What can hang from each mark:
Z_642: Z_260 Z_912
Z_452: Z_912
Z_422: Z_896 Z_912
Z_896: Z_76 Z_422
Z_574: Z_896
Z_76: Z_896
Z_260: Z_642
Z_912: Z_422 Z_452 Z_642

Every row comes from one small tree of marks. The marks that hang from a mark follow it in brackets, in the order of their numbers. Every link used is in the known rows. Which tree was each row made from?
(in the rows, 128 means zero)
Known rows:
Z_896[Z_76 Z_422[Z_912[Z_642[Z_260]]]]: [117 120 129 122 120 131 164 107 129 138 142 125 127 132 129 131 128 150
 126 138 128 124]
Z_260[Z_642[Z_912[Z_422[Z_896]]]]: [130 124 127 132 129 127 130 127 127 118 114 128 129 131 129 125 123 131
 123 125 122 140]
Z_896[Z_422[Z_912[Z_452 Z_642]]]: [122 132 129 128 119 128 139 109 145 135 134 129 124 129 128 129 125 118
 130 131 130 127]
Z_260[Z_642[Z_912]]: [119 123 126 125 130 125 127 127 124 118 112 129 132 133 128 127 123 159
 112 127 120 140]
Z_260[Z_642[Z_912[Z_422[Z_896[Z_76]]]]]: [129 123 128 131 129 128 139 126 122 120 115 126 129 134 129 126 125 138
 124 127 122 137]
Z_422[Z_896 Z_912[Z_642[Z_260]]]: [150 116 126 144 150 126 118 141 135 133 129 126 115 120 118 122 132  71
 122 115 128 128]
Z_642[Z_912[Z_422 Z_452]]: [121 138 128 124 124 132 124 127 129 118 116 133 122 131 111 129 127 180
 137 132 126 132]
Z_642[Z_260 Z_912[Z_422 Z_452]]: [122 131 122 122 133 132 121 124 129 111 118 132 123 112 108 127 129 252
 137 134 123 142]
Z_452[Z_912[Z_422 Z_642]]: [106 137 127 124 126 132 106 122 132 134 139 131 131 131 157 129 127  85
 136 133 129 131]
Z_642[Z_260 Z_912]: [117 117 122 116 138 129 116 131 126 115 124 132 134 114 107 128 128 245
 110 135 120 140]
Z_422[Z_912[Z_452 Z_642]]: [120 139 126 132 134 127 120 128 131 134 115 132 107 130 121 127 129 116
 132 122 128 129]
Z_76[Z_896[Z_422[Z_912[Z_642]]]]: [157 117 132 124  95 126 133 135 135 131 133 124 131 127 123 129 129 118
 119 130 129 125]
Z_422[Z_896 Z_912]: [154 115 130 138 143 120 118 147 136 124 127 126 120 130 121 123 133  71
 112 120 129 121]
Z_896[Z_422]: [123 127 131 118 114 125 134 113 137 130 147 128 152 128 134 132 122 135
 117 137 131 127]
Z_76[Z_896[Z_422[Z_912[Z_452]]]]: [163 119 132 124  94 123 134 134 135 123 127 125 131 127 124 130 131 146
 119 131 130 125]
Z_574[Z_896[Z_76]]: [ 93 126 132 117 132 124 138 141 104 130 116 124 143 140 129 133 131 135
 114 128 129 101]
Z_574[Z_896[Z_76 Z_422[Z_912]]]: [ 92 118 133 120 124 126 153 126 120 130 120 122 133 141 129 132 132 127
 115 133 128  98]
Z_912[Z_422 Z_642]: [111 148 128 126 123 134 116 123 127 144 139 131 129 125 129 129 119  75
 150 125 133 133]
Z_642[Z_260]: [122 126 122 113 136 122 111 132 121 120 135 130 146 110 127 129 127 214
 113 131 127 139]
Z_912[Z_642]: [115 140 126 126 132 131 116 129 121 145 135 132 139 127 126 130 121  89
 128 122 129 131]
Z_260[Z_642]: [122 130 126 123 128 120 123 127 121 122 119 128 141 130 142 128 122 138
 114 125 125 139]

Which tree is each row?
[161 121 131 143 144 123 143 142 123 121 119 125 115 135 121 125 137 106
 125 121 130 116]	Z_422[Z_896[Z_76] Z_912[Z_452]]
[143 132 132 129 127 127 131 136 121 127 141 125 138 130 131 129 127  98
 137 128 134 124]	Z_912[Z_422[Z_896[Z_76]]]
[122 134 126 129 125 127 131 121 126 116 107 130 125 131 129 126 123 165
 130 126 122 141]	Z_260[Z_642[Z_912[Z_422 Z_452]]]
[131 123 131 126 130 133 132 135 125 123 127 128 128 134 111 128 128 140
 128 132 126 126]	Z_642[Z_912[Z_422[Z_896[Z_76]]]]
[161 123 129 144 145 120 122 144 135 120 118 127 115 130 121 124 135  92
 123 117 131 121]	Z_422[Z_896 Z_912[Z_452]]
[122 129 131 127 118 131 168 106 128 138 135 126 124 137 130 132 129 139
 134 136 130 120]	Z_896[Z_76 Z_422[Z_912[Z_452 Z_642]]]
[132 116 124 125 138 131 119 133 131 114 129 129 129 113 108 125 129 206
 126 132 123 139]	Z_642[Z_260 Z_912[Z_422[Z_896]]]
[124 130 129 133 132 133 117 128 128 134 143 128 132 133 156 128 129  63
 138 130 130 126]	Z_452[Z_912[Z_422[Z_896[Z_76]] Z_642]]
[124 132 129 134 133 132 107 128 134 133 142 129 132 130 156 127 128  56
 136 129 130 128]	Z_452[Z_912[Z_422[Z_896] Z_642]]
[122 160 127 134 124 135 122 118 126 139 127 133 123 124 127 129 122 104
 166 122 134 134]	Z_912[Z_422 Z_452 Z_642]
[113 127 123 125 138 127 115 129 132 134 124 130 112 122 121 125 129 131
 121 125 126 134]	Z_422[Z_912[Z_642[Z_260]]]
[157 114 130 123  97 126 132 133 135 128 133 124 130 120 122 129 129 144
 119 130 128 129]	Z_76[Z_896[Z_422[Z_912[Z_642[Z_260]]]]]
[109 128 123 123 137 130 103 125 128 131 139 131 137 123 154 129 129 130
 121 132 125 133]	Z_452[Z_912[Z_642[Z_260]]]
[120 135 122 131 139 127 119 127 132 130 116 132 107 121 120 126 130 151
 132 122 127 134]	Z_422[Z_912[Z_452 Z_642[Z_260]]]
[161 121 131 127  95 126 135 133 135 129 128 124 129 126 123 130 130 129
 124 129 130 126]	Z_76[Z_896[Z_422[Z_912[Z_452 Z_642]]]]
[153 112 131 137 143 122 139 145 124 126 127 124 119 136 123 125 136  87
 114 123 129 116]	Z_422[Z_896[Z_76] Z_912]
[ 94 121 134 118 122 126 153 126 115 131 125 123 147 140 132 134 129 133
 116 133 130  99]	Z_574[Z_896[Z_76 Z_422]]
[155 126 129 150 147 128 144 138 123 135 122 125 109 134 120 125 135  71
 136 115 130 118]	Z_422[Z_896[Z_76] Z_912[Z_452 Z_642]]
[137 140 130 139 132 134 119 131 129 144 142 127 132 124 127 127 121  34
 151 118 134 130]	Z_912[Z_422[Z_896] Z_642]
[124 125 132 122 116 127 167 109 128 128 133 126 127 138 131 132 131 163
 127 140 130 119]	Z_896[Z_76 Z_422[Z_912[Z_452]]]
[129 126 130 126 130 127 116 132 128 121 141 127 136 134 159 129 132  99
 127 135 130 124]	Z_452[Z_912[Z_422[Z_896[Z_76]]]]
[139 132 129 134 131 132 126 132 130 117 119 131 124 130 110 127 128 152
 138 127 127 129]	Z_642[Z_912[Z_422[Z_896] Z_452]]
[122 155 123 133 130 134 120 116 125 134 128 132 123 111 126 128 123 157
 166 122 132 142]	Z_912[Z_422 Z_452 Z_642[Z_260]]
[107 134 125 123 131 132 104 121 133 130 141 131 131 122 156 128 128 120
 136 134 127 136]	Z_452[Z_912[Z_422 Z_642[Z_260]]]
